Each row was made from one small tree. The marks that hang from a mark follow it in brackets, in alphabetical order. Every link used is in the known rows. Write each row's tree.
Known rows
V{B{R} Q{P} T}: [ 19   0   3   4  -4  -9  12   9   2   5   6   8   0  -4   5   9  -3  -6
   8 -12   6  11  -6  10   1   9 -11  -5  -1  20  -1   9   7  -7   5  -7
   4   2  29  -4   9  -4   5  12   4   5   2  12]
H{P{D J Q{R} Z}}: [-11   8  -8  -8   0   5   0  -7   3  -2  -8   3  -8  -4   7   4 -10  -4
   5   2   3  -6  10   5  -3  -6  -4  13  -8   0  -7  -4   4  -7  -6   5
   9  -4 -19  11 -10   2   5  -5   1   9  -7  -7]
C{P{Z}}: [ -9   5  -6   0   1   5  -8  -3  -6   3   1   1  -2 -11  -5   4   1  -7
  -1  -6   3   5  -6  -5  -1   3  14   4  10 -12  13   1   8   8  -7   6
   6   5  -9   1   8  -7  -4   7   1  -3   5   2]
Z{P{B{R} H J}}: [ -2  -5  -1   3   7   2  -2   3   0  -1   3  -1  19  31   4 -11  -1   4
  -6 -11  -5  -4  12  -4   3   5   1  -5  -4  -3  -5  -4 -17   2   0   4
   3  -5  -9  -4  -5   5  -1  -8   3   6   0 -11]
C{P}: [ -5  -2  -4   1   2   4  -8  -7  -7   2   3   1   5 -11  -7  -2   2  -5
   0 -10   2   8 -12  -4   2   6   2  -5  13 -10  15   7   4  10   2   2
   3   7   0  -4  12 -12  -6   4  -1  -6   7   6]
C{P{B D H Z}}: [ -5   3 -13   5   1   3  -7  -2  -2   4   5  -4  -7  18  -2  -8   6   0
  -4  -1   4 -11   9 -11   3 -10  20  11  -4  -6  -1 -20  -2   4 -16   9
   8   1 -22   4 -17   9   4   1   4   6   2  -7]
H{P{B{V{Q T}} D}}: [ 24  -4  -1   2   0  -3  14   2   1   5   9  -3  -4  -6   3   6  -5  -1
   3   6  -2  10  -2  -2  -1   0 -11  -2  -3  15 -12  -2  12  -7  -2   3
 -10   1   8  -2 -18  -7   3  -6   1   5  -6   3]
Z{P{D H}}: [ -3  -1  -4  -1   5  -7 -10  -9  -5   0  10   2   5   8   0  -7   8  -1
   1  -7  -3  -2  -5 -10   2  -5   7   1   5  -5   1  -1  -9   2  -7   6
   1   3 -11  -4 -11  -3   8  -2   4  -1   3  -5]
D{P{Q Z}}: [ -9  13  -3  -9 -10   4  -6   5   3  -2  -2   0  -8 -14  -6   3   5  -7
  -1   3   2   7  -5  -1  -5  -3  11   8   2 -10   2  -1   9   3 -11  -5
   3   5  -5   0  11   3  -3   1  -1  -3  -2   1]
H{P{J Q{R{B} V}}}: [-12   4   6  -5   6   3   8  -4   3  -3 -11   4   2 -14   0   3  -7   7
   6   0  -1 -10   4  18  -6   5 -17  -4 -12  -7  -4  11   1  -8   6  -3
   3 -10   3  10   8  -5   0  -1   2   1   3  -2]
J{P{D H Q Z}}: [ -9   4 -13  -4  -1  -8  -4  -5  -2  -1   2  -1 -18 -14   3  -1   9  -5
  -5   9  -2 -13   9  -9   2 -14  11  17  -5   0  -4 -10   4  -3 -12  -2
   6  -7 -16   1  -8  11  10   3   0   8 -11  -2]
V{Q{P{B D H} R}}: [  3   5  -7   5   1 -10  -3  -4   9  -3   5   2   0  13  11 -10   3   3
  11  -5   7 -14   5   0   6  -6  -3   8 -17   9  -8  -4  -7  -4 -11  -7
   5  -1   8   7  -8   8  11   5   7  12   2   4]
V{B{R} Q T}: [ 14   0   4   8  -1  -9  11  14  -4   4   5   4  -5  -7   1  13   2   0
  -1  -9   5  13  -7   4  -3   8  -9  -8   6  20  -1   9   7  -8   6 -10
   5   4  26 -13  10  -6   2  10   2  -5   3  10]
P{D J Z}: [-12   0   0  -1   2   5  -5  -2  -1  -2  -6   2  -6   7   1   2  -2  -3
   0   0   2  -4   3  -5   1  -7  16   7   6  -5   1  -6  -4  -1  -1   7
   5   2 -17   0 -10  10   3  -3  -5  -6  -2  -6]
P{Q Z}: [-11   7  -3  -5  -1   0  -6   2  -4   0  -7  -1  -5 -16  -1   7   4   0
  -1   8   2  -1  -6   0  -7  -2  10   7   5  -9   5   1   5   0  -4  -2
   4   1   1   1   6  -1   0   6  -1  -7  -2   0]
R{B{P V} Q}: [  9  -6   7   0   6 -10  20  -3  -3   9   4   7   6 -24  -4   3  -8  -7
  -2  16 -12   4  -7   3   7   3  -7 -11   4 -10   2   4  -3  -6  16   7
  -4  -1   4   1  12  -6 -13   4  -2  -5   7  -3]
Z{P{B D H J Q}}: [ -2  -4  -5  -3   1   3   2  -3   1  -2  -1  -1   6  30   2 -11   8   6
  -6   1  -3 -15  13  -4   3  -7   2   1 -12  -5 -11 -18 -10  -5  -5   7
   0  -9 -13   5 -25  13   8 -11  -1   4 -12 -15]
D{P{B J Q{R}}}: [-11   6   1  -3  -7   9   0   8  10  -9  -7  -2   2  15   1  -8   0   2
  -1  -4   4  -5   9   5   0   0  -7   2 -10  -2  -2  -2  -5   0   0  -8
   5  -1  -6   0   5   9  -6  -8  -4   2  -3  -3]
H{P{Q}}: [  0   4  -4  -6  -2   2  -4  -5  -3   2  -3   0   5 -24  -5   4   2   0
   2   3   0   9 -11   2  -5   4  -9  -4   6  -6   0   7  10   4   2   1
   1   2   7   3  10 -16  -5  -1  -3  -6  -6   8]
R{B{V{Q{P{D}} T}}}: [ 18  -3   4   2   4 -12  21  -1   3   4  10  10  -3 -17   6   4  -5  -6
  10   2  -5  -3  -7   6   4  -2  -8  -4  -4   9  -5   5   6 -13   2   1
  -5  -1  17  -1  -9   3   8   5   3   6   1   4]
C{P{D H J Z}}: [-16  -1 -11   1   4   7  -3  -8  -3   1   3  -1  -2  14  -5  -3   3  -6
  -5  -8   3  -7  10  -8   5  -7  13   7   0  -8   3 -15  -1   3 -12  12
   6  -4 -23   5 -15  13   8   0   0   4   0  -6]
Z{P{B}}: [ 4 -2  2 -1  1  4 -7  1 -2  0  1  1  7  9  1 -6  3  3  2 -6 -3  0 -6 -3
 -2  6  9 -3  4 -8  2  2 -7  6  3  4  2  6 -2 -3  1 -9 -6 -4  0 -7  1 -5]
D{P{B Q{V} Z}}: [ -3  11   4  -9 -10   9  -6  10   5  -3  -5  -7 -10   2  -4  -2   1   1
   0   8   6  -1   8   2  -7  -1   9  10 -11  -9  -2  -6   6   2 -14 -10
  -5   0  -4   8   3   9  -1  -1   2   0   0  -6]
Z{P}: [ -2  -1   2  -4   3   1  -9  -5  -5   0   5   3   8  -5   0  -2   3  -4
   2  -8  -4   6 -12  -3  -1   6   4  -4  11  -8   9  12  -3   5   3   3
  -1   8   2  -6   8 -14  -3  -1   0  -9   4   0]
Q{V}: [ -8   0  10   1   2   0 -14  -1  -5  -3  -2  -4   3 -10  -2   0   1   3
   4  -1   2   6 -11   0  -5   5  -1  -4   7  -7  11  15  -1   6   2  -7
  -7   4  11  -4  12  -9   0   3   2 -11  10   5]
H{P{D Q{R}}}: [  0   7  -9  -5   1  -3  -7 -10   0  -2  -3   3  -1 -17   6   1  -5  -2
   8   2   1   0  -5   3  -1  -3 -13   5  -2   2  -4   6   3  -4  -1  -1
   7   3  -7   4  -1 -13   3  -4   3   5  -3   1]
T{V{Q}}: [ -5  -4   5   2   0  -2   0   0  -3  -3  -1  -5   3 -19  -7  12   6   3
   1   0   2  13 -14   2  -3   6   6  -9  13  -3   5  13  -3   9   0  -6
  -7   7  21  -3  16  -9   2   5   0 -12   7  14]
V{B T}: [  1  -5   8   8  -3  -2   0  12  -5   1   2   1  -9   3  -3   9  10   6
  -1  -6   3   7 -12   3  -6   3  -1  -6  10   9   7   7   4  -3  12  -1
   3   7  17 -12   5  -4   2   5  -3 -15   5  11]
V{B{P}}: [ 7 -2  4  4 -4  1 -2 -2  0  2  1  3 -2  7 -5  3 -2 -1 -5 -3  0  7 -9  0
  2  2 -3 -4 12  6  7  3  0  4 11  4  0  7  5 -3 11 -7 -7  7 -3 -5  4  4]
H{P{B{V} J}}: [  2  -6   6   1   1   9   5  -4   5   1  -1  -6  13   6  -3  -4 -12   4
  -2   3  -7   6   5   2   0   7  -6  -6   0  -3  -3   1   1   7  10   9
 -13  -2  -5   4  -5  -6 -11 -13  -5   0  -1   0]
P{B}: [ -3  -2   4   6   0   2 -10   5  -1   0  -4  -3   4   5  -2  -4   5   7
   1   2   2   0  -7  -4  -2   2   8  -4   4  -5   4   2  -6   6   6  -2
   2   7   4  -6   6  -4  -8  -3  -3 -11   3   3]
D{P{B{V} J}}: [ -3  -3  10   1  -5  10   4   5   8  -3   2  -6   7  16  -5  -9  -7  -1
  -5  -1  -5   5   6  -2   3   2   2  -4   0  -3   1  -1  -2   8   5   1
 -12   2  -6  -3  -1   8 -11 -14  -7  -2   3  -2]
C{P{D}}: [  0  -2  -6   0   2   3  -7 -11  -6   4   4   3   1  -6  -3  -4   1  -8
   2  -6   2   4 -10  -7   5  -1   3  -1  11  -6   9   0   3   6  -3   4
   4   7 -10  -3  -3  -8   0   0  -1  -2   5   1]
H{P{B}}: [  2  -1   0   0  -1   5  -7   0   0   3  -1  -2   6  -3  -3  -2   0   5
   4   1   0   8  -6   0  -3   5   1  -4   5  -3  -3   1   2   9   4   5
   1   5   2   0   7 -15 -10  -6  -3  -7   1   6]
H{P{B D}}: [  9  -1  -3   0   0   4  -8  -4   2   3   1   0   1   2   0  -3  -3   1
   3   3   2   2  -4  -4   1  -1   2   0   2   0  -8  -6  -1   2   0   6
   2   7  -9   1  -9 -10  -5  -9  -2  -3  -1   1]

Which tree is each row?
[  4   2  -6   5  -2  -4  -3  -4   1   3   6   2 -14  19  -3   1   0  -2
  -7   4   0  -6   4  -7   5 -12  11  11   3  10  -2 -16  -4  -1  -5   9
   4   2 -15   3 -11  11   6   7   2   6   2  -6]  V{B{P{D H Z}}}
[-11   3   1  -3  -3   9   1   9   2  -1 -14  -4  -2  10   0   2   3   6
  -5   8   4 -10  11   2  -5  -2  11   5  -5  -9  -3 -11   0  -2   0   2
   4  -5  -7   6  -5  13  -3  -2  -6  -4 -10  -7]  P{B J Q Z}
[  7  -4   7   1  -1  -1  -1  -2   5  -1   3  -3  11   4   4  -8  -9   4
   8   4  -4   1   0   1   4   3   0  -1  -2  -3   6   4   0   7   6   0
 -11   4   6   4   0  -2  -7  -2   1   4   6   3]  Q{P{B{V}}}
[ -4   1 -12   0  -2  -5  -4   2   1   0   0  -3 -18   1   5  -6   9   1
  -7  12   0 -19  16 -11   2 -14  15  18 -13   2 -10 -20   1  -5 -13  -2
   6  -7 -19   4 -15  16   7   0   1  10 -13  -6]  J{P{B D H Q Z}}
[  2  -2  10   1  -4  -1   3  12  -5   0  -4  -4 -12  -2  -4  10  10  10
   0   1   5   3  -4   9 -10   3 -12  -4  -3  10   6   6  11 -10   5 -10
  -6  -2  24  -3   1   1   8   6   2  -9   2   6]  P{Q{V{B T}}}
[ 12  -6   7  10   5  -5   4  11  -5  -1   5  -7   9   6   7  -1  -8   2
  -1   2  -6   8   4  -2  -1   4 -10  -7   3   9   3   5  -2   0   8  -5
  -8   2   6 -15  -1  -4  -6  -4   3   5   5  -2]  P{B{R V{T}}}
[  0  -6  -6   6   1  -7  -9  -3   1   0   5  -2  -7   7   3 -11  10   2
  -3   4  -1 -13   6 -13   6  -9   9   6  -5   5  -5 -10  -7   1  -3  -2
   4  -2 -12  -5 -10   5   3  -5  -1   3  -4   1]  J{P{B D H}}
[-11   1   5  -5   0   8   2  11  -4  -4 -10  -4 -10   0   0  10   6   3
   0   2   5  -2   7   5 -12   1  -3   2  -6  -1   5   1   9  -8  -4  -1
  -6 -10   6   2  -4  12  10   1   0  -4  -7  -2]  P{J Q{V{T}} Z}
[-16   3  -5   3   6 -14   4   0  -1  -4   1   5  -9 -22   4  -3  10   4
  -1   3  -6 -21   4   2   2  -6  -5   4 -10  -1  -1   7  -3  -7   2  -9
  12 -10   1  -5  14   1   3   7   3   3   0   4]  J{P{H Q{R{B}}}}
[ 18  -3   1   1  -7  -7  10   4   4   4   6   9 -11   1   3   7   3  -3
   9  -7   9   4  -9   5   2  -1  -5   0  -2  19  -3   0  10 -11   1  -2
   3   3  23   1  -8   3  12   9   0   0  -2  11]  V{B Q{P{D}} T}
[  3  -1  -2   1   1  -7   4  -9  -2  -1   4  -7   8  -4  -2  -4   0   0
  -9  10  -9   3  -1  -5   3  -4 -16  -2   3   1   6   2   1   4  -1   0
 -15  -8   0   1   2   1  -2   2   3   8  -3   0]  B{P{H Q} V}
[ 13  -8   1  -2   0   2  15  -5   0  -3   0   0   1   7   3   2  -6  -7
  -6   6  -8   4   5  -2   4  -6 -22  -4   3  11   1  -5   5 -10   5   7
 -15 -10  -8  -2 -18   9   3  -6  -4  11 -14  -7]  B{P{D J Q} V{T}}
[ 17   5   5   1  -4  -5   9   5   7   1   9  -5   8  -5   0  -3 -14  -8
  -2   0  -3  15   1  -3   4   6  -5  -3  -2   6  -6   6   1   5  -2 -12
  -9   6   6  -6   9  -2 -11  -5   3   9   6   0]  D{P{B{R V{Q}}}}
[ -3  -6  -3   1   4   3  -3  -3   2  -2   4   1   8  35   2 -13   6   5
  -3  -7  -2 -13   9  -7   5  -5   8  -2  -6  -3  -7 -14 -16  -2  -4  10
   0  -5 -15   0 -23  10   6 -11  -1   1  -4 -13]  Z{P{B D H J}}
[  0   0   9  -2  -4  -1  -2   3  -3   1  -6  -3  -6  -7  -7   5   3  11
  -1   4   5   1  -4   8  -6   3  -4  -1  -3  -1   4   6   7  -3   6 -12
  -5   1  17   3   6  -2   4   4   1  -8   6   3]  P{Q{V{B}}}
[ 11  -8   5   6  -2   0   3  -2   0   0   0  -2   6   7  -5   8 -11  -1
  -6  -2  -4  15   0   5   6   4  -4 -10  16   9   5   6 -11   7  10  -1
  -4   8   2  -3  16  -7  -4   5   3   4  12   4]  T{V{B{P R}}}
[ -1   4   2  -9  -1   3  -7  -6  -3   1  -4  -4   5 -24  -6   5  -1   4
   4   5   1   9  -8   6  -8   7 -12  -4  -1  -6   2  12  12   3  -1  -3
  -8  -1  10   7   8 -15   0  -1   2  -2   1   5]  H{P{Q{V}}}
[  3   3   1   0   3  -7   3  13  -6   7  -3   1   2  -7   6   5  -4  -4
   1  14   3   2   6  -2   1   4  13   2  -4 -11  -6  -7  -5  -2   2  -3
  12   5  -1   1   8   0  -9   3   0  -2   4  -6]  P{B{R{Q}} Z}
[-18   2   5   1   6   0   8   2   1  -5 -12   7   2  -8   2   1   1   5
   2  -1  -1 -15   1  13  -1   0  -6  -4  -5  -6   1   8  -9  -8  12  -4
  11  -5   3  -2   9   2  -2   1  -3  -5   3  -3]  P{J Q{R{B}}}
[ -3   2  -7  -3  -4   0  -2   6   1   0  -6  -1 -15 -13   3   0   5  -2
  -3  11   0  -9   9  -3  -2  -3  12  13  -7  -1  -1  -7   6   0  -3  -4
   6  -4  -8   3   4   5  -6   2  -3   1 -12  -2]  J{P{B Q Z}}
[ -7   1  -5  -5   1   9  -3  -7   2   2  -3   4  -2   0  -1   4  -8  -6
   2  -1   1   2   2   0  -1  -3  10   7   4  -5  -5  -6   3   0  -3  14
   4   1 -20   6 -10   0   1  -7  -4  -1  -4  -3]  H{P{D J Z}}
[ 14  -3   1  -5   3   4   3 -11   1  -2  -7   1   9  10   5  -2 -16  -8
  -3   2   0   2   9   1   6  -1 -20  -3  -2   6  -2  -2  -7  -5  -1  -4
  -8  -9 -14   5  -5   3   3  -2   1  17  -5 -13]  B{P{D J Q{V}} R}
[-20   1   2   0  -4   4  -7   1   4  -6   4  -2   6  12 -10  -7  11  -1
  -4 -10  -1   3   0  -5   3   0   3  -7   4  -7   2   1  -5   8  -2   2
  -2  -1  -2  -6   6   9   0  -6  -4  -7   4   6]  D{P{H J}}
[ -1   3   2   7   7  -3   0  -4   1  -2  -1   9   1  -7   3   1  -4  -2
   5  -3  -5  -7  -9   4   3   1  -8  -4   7   0   7  11 -11  -2  10   2
   9   2  -3  -5  18  -9  -8   7   1   0  12   0]  Q{R{B{P}}}
[ 6  1  4 -7  0  4 -4  0 -2 -2 -4 -4  4  5  0 -5  3  7  2  1  0 -4  2  2
 -6  6 -2 -1 -9 -9  1  2 -1  0 -4 -5 -7 -2  5  5 -3 -5  0 -2  5  0 -2 -9]  Z{P{B Q{V}}}
[-13   4  -4  -3  -1  -2   2  -3   5   1   1   4   2   3   1   3   5  -3
   5  -8   6  -5   4   1   0   0   8   5  -6  -4  -2  -2   3   0 -10   4
   0  -8  10  11   2  13   8   7   1   3  -4   7]  V{Q{P{H J Z}}}
[ 13  -9   6   5  -3   3  19  -1   4   1  -3   0   7  10  -6  12 -11  -3
  -9  -7  -1  16   6   9   6   8  -8 -11   9  15  -1   4  -7   2   9  -2
  -5   0  10   3  13   1   0   4   0   6   3   3]  T{V{B{P{J} R} Q}}
[ 20   0   0   3  -1  -5   7  10   2   1   3   5   6   1  10   2  -1  -3
  11  -8   6   6  -2   5   1   8 -10  -7  -5  14  -4   5   3  -4  -2  -8
   1   0  22  -4   4  -2   1   6   4   7  -4   7]  V{Q{P{B{R}}} T}
